What can hang from each mark
J347: J54 J527 J555
J266: J922
J555: J347
J244: J527
J527: J33 J244 J347 J922
J922: J266 J527

Known rows, with every way that one mark hangs from another
J266{J922{J527{J33 J244}}}: 27.9	16.7	-4.4	4.0	3.9	37.1	0.0	-1.0	5.4	10.3	-6.1	1.5	3.6	-1.4	-0.8	-14.5	-0.6	-31.1
J555{J347{J54 J527{J33}}}: 31.5	-17.3	3.4	-8.6	-24.5	-25.5	-13.7	-4.2	-17.2	-24.5	34.7	7.8	-2.4	-14.1	20.5	11.6	11.0	9.7
J347{J54 J527{J922} J555}: -8.5	-29.2	-6.4	-0.8	-41.2	-21.5	-13.3	-6.4	-6.6	1.8	15.1	11.1	-27.4	-23.1	16.9	40.7	3.9	-5.2
J527{J244 J347 J922}: -21.4	3.4	-8.6	6.8	-17.7	23.5	-36.1	-11.0	0.9	23.1	-10.0	-5.4	-3.7	-5.2	-8.6	5.5	-9.7	-20.3
J244{J527{J33 J347 J922}}: -14.2	23.5	-11.2	1.9	-5.5	23.3	-32.0	-12.9	0.9	14.3	4.3	-2.4	-0.4	-13.7	16.2	-4.9	-1.3	-8.9
J244{J527{J347}}: -15.9	15.8	-9.4	14.2	15.5	9.3	-15.3	-13.2	-2.9	14.2	-5.3	-3.7	13.8	-7.5	9.5	-8.6	-8.7	10.1
J922{J266}: 10.4	6.5	7.0	6.3	-19.2	-0.1	4.3	7.8	4.6	4.3	-3.3	-8.9	1.6	13.1	16.1	6.9	-10.0	3.6
J244{J527{J922{J266}}}: -2.3	28.0	-7.3	12.2	-12.6	19.8	-14.4	9.0	16.3	14.8	-13.6	-13.8	-4.8	0.9	35.8	12.6	-11.6	-9.3
J922{J527{J33}}: 12.7	9.2	2.4	-8.3	-3.9	-7.4	1.4	-7.1	2.9	2.7	3.1	-7.6	1.0	-4.1	-2.9	-4.0	9.5	-16.0
J555{J347}: 1.9	-10.8	-2.6	8.4	-4.9	-7.7	-9.5	-5.1	-15.5	-2.2	11.5	-12.0	21.5	-6.4	1.6	0.5	7.4	11.3
J266{J922{J527{J244}}}: 10.8	13.1	-10.3	17.6	10.7	34.1	2.0	-3.2	10.8	21.9	-20.6	-5.3	8.6	-4.5	-4.3	-5.1	-4.1	-24.8
J244{J527}: 4.3	19.5	-5.3	5.3	16.3	7.8	-2.7	4.9	5.2	0.8	-6.1	-1.5	1.2	-2.4	18.2	-9.0	-6.1	1.2
J922{J266 J527{J33 J244}}: 33.7	15.7	14.2	-2.6	-27.3	2.3	-5.9	9.1	7.5	8.4	-8.0	-13.3	-4.8	20.8	10.0	-2.1	-10.0	-26.2
J555{J347{J527{J33}}}: 33.1	-13.2	0.6	3.4	-23.7	-28.8	-19.5	-12.4	-18.8	-14.7	25.9	-4.8	6.3	-2.2	1.1	-4.8	13.2	3.8
J266{J922{J527{J33 J244 J347}}}: 8.2	14.5	-8.7	12.5	-0.6	35.1	-12.4	-18.1	-1.8	23.0	-3.5	-2.1	18.0	-4.4	-7.9	-16.6	-1.7	-19.9
J244{J527{J347{J54} J922}}: -33.1	15.4	-16.5	1.4	1.4	25.4	-24.1	-8.1	7.8	13.3	-0.6	5.3	0.7	-27.1	27.0	20.8	-7.0	5.3
J347{J527}: 16.2	-5.5	-5.3	9.0	-9.8	-24.9	-9.4	-10.0	-0.6	-1.7	1.0	0.1	-7.1	-0.5	-9.7	-0.1	3.2	-1.8
J527{J33 J244 J347{J54 J555}}: -2.6	-19.5	10.7	-18.3	-33.6	0.1	-11.5	-2.0	-31.2	-4.1	26.5	19.4	-9.5	-0.5	19.0	10.0	-13.4	-4.1
J244{J527{J347{J54} J922{J266}}}: -22.0	21.4	-8.9	8.4	-20.3	24.0	-18.3	-0.1	11.7	16.9	-2.9	-5.6	-0.3	-14.2	46.0	29.1	-18.1	8.7
J266{J922{J527}}: 0.5	11.9	-13.9	18.7	15.4	22.4	11.8	-10.9	10.6	21.3	-10.9	-6.0	18.4	-14.9	-1.8	0.2	6.9	-7.8

Rows
-8.9	5.5	-3.9	-6.2	-27.4	24.9	-37.1	-9.6	-4.4	12.8	3.6	0.7	-10.9	1.2	-4.1	-3.7	-6.1	-25.3
J527{J33 J244 J347 J922}
-5.6	28.3	-4.2	8.7	-27.0	24.6	-26.1	-7.1	5.3	17.9	2.6	-10.2	-0.5	2.1	34.0	2.6	-11.6	-5.0
J244{J527{J33 J347 J922{J266}}}
-20.8	-3.9	-5.0	17.6	-1.7	-7.5	-9.3	-17.5	-20.6	17.8	5.0	-2.4	12.5	-6.2	11.5	-0.9	-14.5	10.1
J244{J527{J347{J555}}}
18.8	11.0	9.4	9.8	-19.0	-1.3	-5.2	8.2	8.8	18.2	-21.2	-22.1	0.4	13.7	4.1	7.1	-15.4	-20.0
J922{J266 J527{J244}}
-21.9	-3.1	-6.5	0.8	2.5	-5.7	-1.5	-16.6	3.0	18.0	-1.1	-3.1	15.2	-21.1	-0.8	20.1	0.1	8.8
J922{J527{J347{J54}}}
11.4	31.1	-1.3	-0.6	-22.7	24.3	-15.0	9.2	10.5	5.6	-0.9	-5.8	-13.8	6.2	44.8	4.1	-8.2	-15.1
J244{J527{J33 J922{J266}}}
15.4	16.2	-8.3	5.9	5.5	24.7	11.9	-8.4	6.8	10.3	2.1	0.1	11.0	-10.4	6.5	-7.6	10.2	-13.1
J266{J922{J527{J33}}}
28.9	-4.7	-0.1	10.6	-57.3	-16.0	-31.2	-8.3	-6.5	-0.7	19.1	-19.1	-1.4	0.7	17.3	14.8	9.8	-5.3
J555{J347{J527{J33 J922{J266}}}}
22.9	-25.1	8.6	-14.2	-38.0	-33.3	2.6	-3.4	-20.2	-20.7	34.5	22.9	-22.8	-6.4	23.8	18.6	2.4	-0.3
J347{J54 J527{J33} J555}
-8.9	-3.2	3.0	-9.9	-12.2	-0.3	-3.5	-7.9	-25.0	-3.3	27.4	19.3	0.8	-12.4	43.6	8.2	-9.1	11.6
J244{J527{J33 J347{J54 J555}}}
11.8	0.4	-5.0	15.0	-44.2	-11.6	-20.0	-5.3	14.9	11.8	-5.3	-13.0	-12.5	2.2	4.3	23.4	0.5	-8.4
J347{J527{J922{J266}}}
5.3	8.8	5.3	8.3	-27.8	-9.2	-6.4	-15.5	-2.0	21.6	1.0	-17.8	16.7	9.9	3.0	4.9	-2.0	-2.0
J922{J266 J527{J33 J347}}
3.9	-13.7	-12.6	17.3	-28.0	-17.7	-35.0	-16.4	-5.4	8.1	9.5	-17.1	6.5	-17.6	-5.8	15.7	16.2	-1.7
J555{J347{J527{J922}}}
-28.2	-21.2	-1.3	-13.1	-43.3	5.6	-14.7	-13.2	-20.4	5.9	29.8	16.6	-8.6	-17.2	23.4	27.4	0.1	1.7
J527{J33 J347{J54 J555} J922}
13.4	-3.3	-7.9	6.8	-26.3	0.8	-35.9	-4.5	8.9	9.0	-11.2	-1.5	-26.9	-6.6	-13.2	10.7	-1.2	-29.8
J347{J527{J244 J922}}
0.0	20.5	-2.1	0.6	6.1	10.0	-16.1	-11.3	-8.0	3.3	9.7	4.0	6.5	-1.4	15.1	-17.8	-5.4	1.5
J244{J527{J33 J347}}
41.4	-1.7	7.9	-6.9	-21.6	-11.3	-24.6	-0.5	-5.2	-11.7	8.8	9.1	-23.4	12.9	-8.5	-14.3	-3.4	-24.3
J347{J527{J33 J244}}
-13.4	7.5	-2.0	12.2	-39.1	22.0	-33.9	-3.8	4.2	27.7	-12.5	-15.5	-2.0	8.8	2.0	13.7	-18.0	-13.7
J527{J244 J347 J922{J266}}
17.6	-21.7	-3.7	4.0	-15.5	-28.8	-12.7	-5.4	-11.6	-15.1	21.3	0.7	7.4	-18.7	12.0	20.5	8.4	18.4
J555{J347{J54 J527}}
-15.4	-14.2	1.3	14.9	-18.3	-13.5	-16.4	-19.6	-19.0	31.7	-9.3	-12.7	12.9	-0.6	-17.7	7.6	-11.5	-14.2
J922{J527{J244 J347{J555}}}
